Known rows, with every way that one mark hangs from another:
[K132 [K123 [K122 [K672 K137]]]]: [-2.86 -2.35  0.05 -2.65 -2.48 -2.81  1.44  3.77  1.49  5.40 -0.11  1.62
 -2.42 -6.51  1.96  3.35  2.20]
[K123 [K122 [K672 K137]]]: [-1.28 -2.01  0.98 -1.64 -1.74 -1.61  0.49  2.93  1.40  4.52 -1.46  2.39
 -2.07 -7.62  2.33  2.92  2.26]
[K122 K123 [K672 K137]]: [-1.76 -3.34  0.62 -3.02 -1.41 -1.76  0.87  3.38  2.52  3.91 -3.13  2.19
 -2.55 -6.21  2.81  3.43  1.83]
[K137 K380]: [-0.69  1.67  1.94  0.13 -1.63 -1.33  2.95 -0.16  1.92  0.34 -3.82  1.04
 -1.92 -2.35  3.20  1.24  0.48]
[K880 K16 [K663 [K137 K380]]]: [-1.56  2.26  0.23 -0.43 -3.19  0.74  0.91 -2.56  2.40  5.36 -0.30  3.00
 -2.41 -1.70  2.52 -0.20  1.45]
[K122 [K672 K132]]: [-1.63 -1.30  1.46  0.09 -2.32 -0.92  0.71  3.46  1.71  3.32 -3.34  1.75
 -2.02 -4.80  3.47  2.65  1.49]
[K663 [K137 K123 K380 [K672 K132]]]: [-1.22  0.01  2.25  1.31 -3.28 -1.25  6.04  0.83  3.51  4.88 -1.68  2.54
 -4.00 -0.05  5.99  1.59  0.80]
[K16 [K880 [K663 [K137 K123 K380]]]]: [-1.67  2.45  0.14 -2.39 -3.58  0.70  2.43 -1.46  3.60  5.04 -1.08  3.14
 -3.29  0.10  5.22  0.80  0.28]
[K880 [K663 [K137 [K123 K122] [K672 K132]]]]: [-1.76 -0.64 -0.03  0.55 -4.04 -0.38  4.04  2.61  2.80  9.16  1.29  4.29
 -2.72 -1.23  4.46  2.19  1.86]
[K880 K16 [K663 [K137 K380 K672]]]: [-1.81  1.46 -0.28  0.70 -4.07 -0.26  4.03 -2.51  2.49  7.47  0.17  3.27
 -3.00 -0.82  3.23 -0.78  1.52]
[K137 K380 K672]: [-0.97  0.86  1.47  1.26 -2.49 -2.31  5.91 -0.09  2.02  2.30 -3.40  1.31
 -2.47 -1.31  3.84  0.78  0.58]
[K880 K16 [K663 [K137 K123 K380 [K672 K132]]]]: [-1.36  1.51  0.25  1.77 -4.81  0.33  4.29 -0.52  3.32  7.77  0.89  4.09
 -4.20  1.34  5.26  1.00  1.40]
[K137 K123 K380 [K672 K132]]: [-0.38  0.95  1.95  2.40 -3.25 -1.77  6.25  1.81  2.88  2.73 -2.61  2.12
 -3.69  0.83  5.92  2.44  0.48]
[K132 [K123 K122 [K137 K380]]]: [-1.45  0.96  1.01 -1.30 -2.90 -3.44  5.41  0.32  1.57  2.64  1.17  2.00
 -1.38 -3.62  1.48  3.18  1.33]
[K16 [K880 [K663 [K137 [K123 K122]]]]]: [-2.34  1.32 -1.14 -3.07 -3.81  0.92  1.57  0.74  2.82  7.23  0.64  3.99
 -2.32 -2.22  4.10  1.71  1.15]
[K672 K137]: [-1.82 -0.24  2.33 -1.76 -0.41 -0.14  0.29  1.71  1.89  2.10 -3.62  1.53
 -2.10 -4.38  3.03  1.91  1.98]
[K123 [K122 [K672 K132]] K137]: [-0.76 -1.74  1.47 -0.28 -2.77 -1.87  2.23  3.08  1.27  4.96  0.34  3.47
 -1.14 -7.35  2.20  4.12  2.38]
[K663 [K137 K123 K380]]: [-1.28  1.16  2.00 -0.42 -2.10 -0.89  3.98 -0.57  3.02  2.70 -2.12  1.69
 -2.81 -1.10  4.43  1.25  0.31]

Rows:
[-1.17  0.72 -1.19 -2.27 -4.88 -0.73  2.60 -0.27  3.10  7.37  1.12  4.01
 -3.29 -3.21  4.44  1.76  0.56]
[K16 [K880 [K663 [K137 [K123 [K122 K672]] K380]]]]
[-2.23  0.25  1.28  0.90 -3.60 -2.91  5.99  2.05  2.53  3.32 -2.02  1.10
 -3.43 -0.14  4.34  2.02  0.95]
[K137 K380 [K672 [K132 K123]]]
[-2.38 -0.33  1.14 -1.39 -2.82 -2.17  3.29  3.26  1.50  4.18  1.21  2.60
 -1.28 -4.36  1.92  4.29  2.35]
[K672 [K132 [K123 K122 K137]]]
[-1.31  0.10 -0.05  1.07 -3.23 -2.26  6.40  2.80  1.67  4.96 -0.83  2.39
 -2.06 -1.61  3.88  2.46  0.98]
[K137 [K123 K122] K672]
[-2.76  0.75 -1.02  0.39 -4.17  0.30  4.09 -0.21  2.40  9.09  0.93  3.56
 -2.80  0.40  3.87  0.43  1.58]
[K880 K16 [K663 [K137 K123 K672]]]
[ 0.17  1.29  1.92 -0.31 -2.02 -2.25  4.46 -0.49  1.50  1.89 -0.18  2.80
 -1.02 -4.84  1.89  2.76  1.34]
[K123 K122 [K137 K380]]
[-2.26  0.17  1.27 -0.34 -3.14 -3.90  8.08 -0.16  1.91  3.86 -0.04  1.48
 -2.11 -1.26  2.77  2.16  1.12]
[K132 [K123 [K137 K380 K672]]]
[ 0.17  0.86  1.19  2.44 -3.85 -2.31  6.67  2.43  2.59  3.61 -0.93  2.91
 -3.48 -0.74  5.27  3.00  0.73]
[K137 [K123 K122] K380 [K672 K132]]
[-0.88  0.25  0.78  0.63 -3.54 -2.39  7.26 -0.03  2.81  5.68  0.01  2.75
 -3.10 -1.54  4.49  1.35  0.68]
[K663 [K137 [K123 K122] K380 K672]]
[-1.80  0.80  2.50 -0.74 -2.58 -2.27  4.16  1.06  2.31  2.03 -0.47  1.77
 -2.23 -2.00  2.98  3.47  1.44]
[K672 [K132 [K123 [K137 K380]]]]
[-3.26 -0.81  2.14 -2.12 -1.48 -0.70  0.35  3.87  2.42  3.07 -2.29  1.30
 -3.06 -3.15  3.53  3.23  2.34]
[K672 [K132 K123] K137]
[ 0.36  0.08  1.10  1.35 -3.72 -2.24  3.47  3.02  2.31  3.08 -0.89  2.69
 -3.12 -3.43  4.49  3.85  0.65]
[K137 [K123 [K122 [K672 K132]]] K380]
[-0.32 -1.15  1.84  0.05 -2.97 -2.76  6.96  1.28  3.12  3.43 -1.34  3.41
 -2.66 -2.29  3.87  3.60  1.43]
[K122 [K123 [K137 K380 [K672 K132]]]]
[-2.85  1.39 -0.38 -3.01 -3.24  1.36  1.23  0.13  3.11  6.48 -1.02  3.20
 -2.56 -0.76  4.69  1.07  0.89]
[K16 [K880 [K663 [K137 K123]]]]
[-1.02  1.25 -0.36 -0.52 -5.32 -0.10  4.90  0.48  3.86  8.10  1.07  4.78
 -4.29 -0.41  6.12  1.79  1.06]
[K16 [K880 [K663 [K137 [K123 K122] K380 [K672 K132]]]]]
[-3.43  0.60 -0.37 -2.11 -5.05 -0.81  4.18  0.04  3.78  7.80 -0.08  2.95
 -4.26  0.30  5.21  0.78  1.23]
[K16 [K880 [K663 [K137 K380 [K672 [K132 K123]]]]]]
[-0.45 -0.83  1.36  0.31 -3.72 -1.70  3.15  1.97  2.98  5.19 -0.03  3.12
 -3.45 -4.28  4.59  2.99  1.01]
[K663 [K137 [K123 [K122 [K672 K132]]] K380]]
[-0.94 -0.82  1.57  0.75 -2.95 -1.88  5.38  2.48  1.55  5.50  0.31  3.67
 -1.47 -4.50  2.96  3.36  2.45]
[K123 K122 [K137 [K672 K132]]]
[-0.42  0.53  3.57 -0.34 -1.04 -0.16  0.57  1.38  2.83  0.88 -3.69  2.04
 -3.43 -3.40  4.42  2.48  1.77]
[K672 K132 [K137 K380]]
[-0.59  0.53  2.11  1.84 -2.79 -1.67  5.01  1.26  2.46  2.46 -3.41  1.87
 -3.09 -1.22  4.73  1.57  0.97]
[K137 K380 [K672 K132]]
[-1.40 -1.78  2.24 -0.54 -1.86 -0.51  0.56  4.38  2.55  3.99 -2.35  2.40
 -3.51 -4.08  4.97  4.00  1.86]
[K122 [K672 K132 [K137 K123]]]
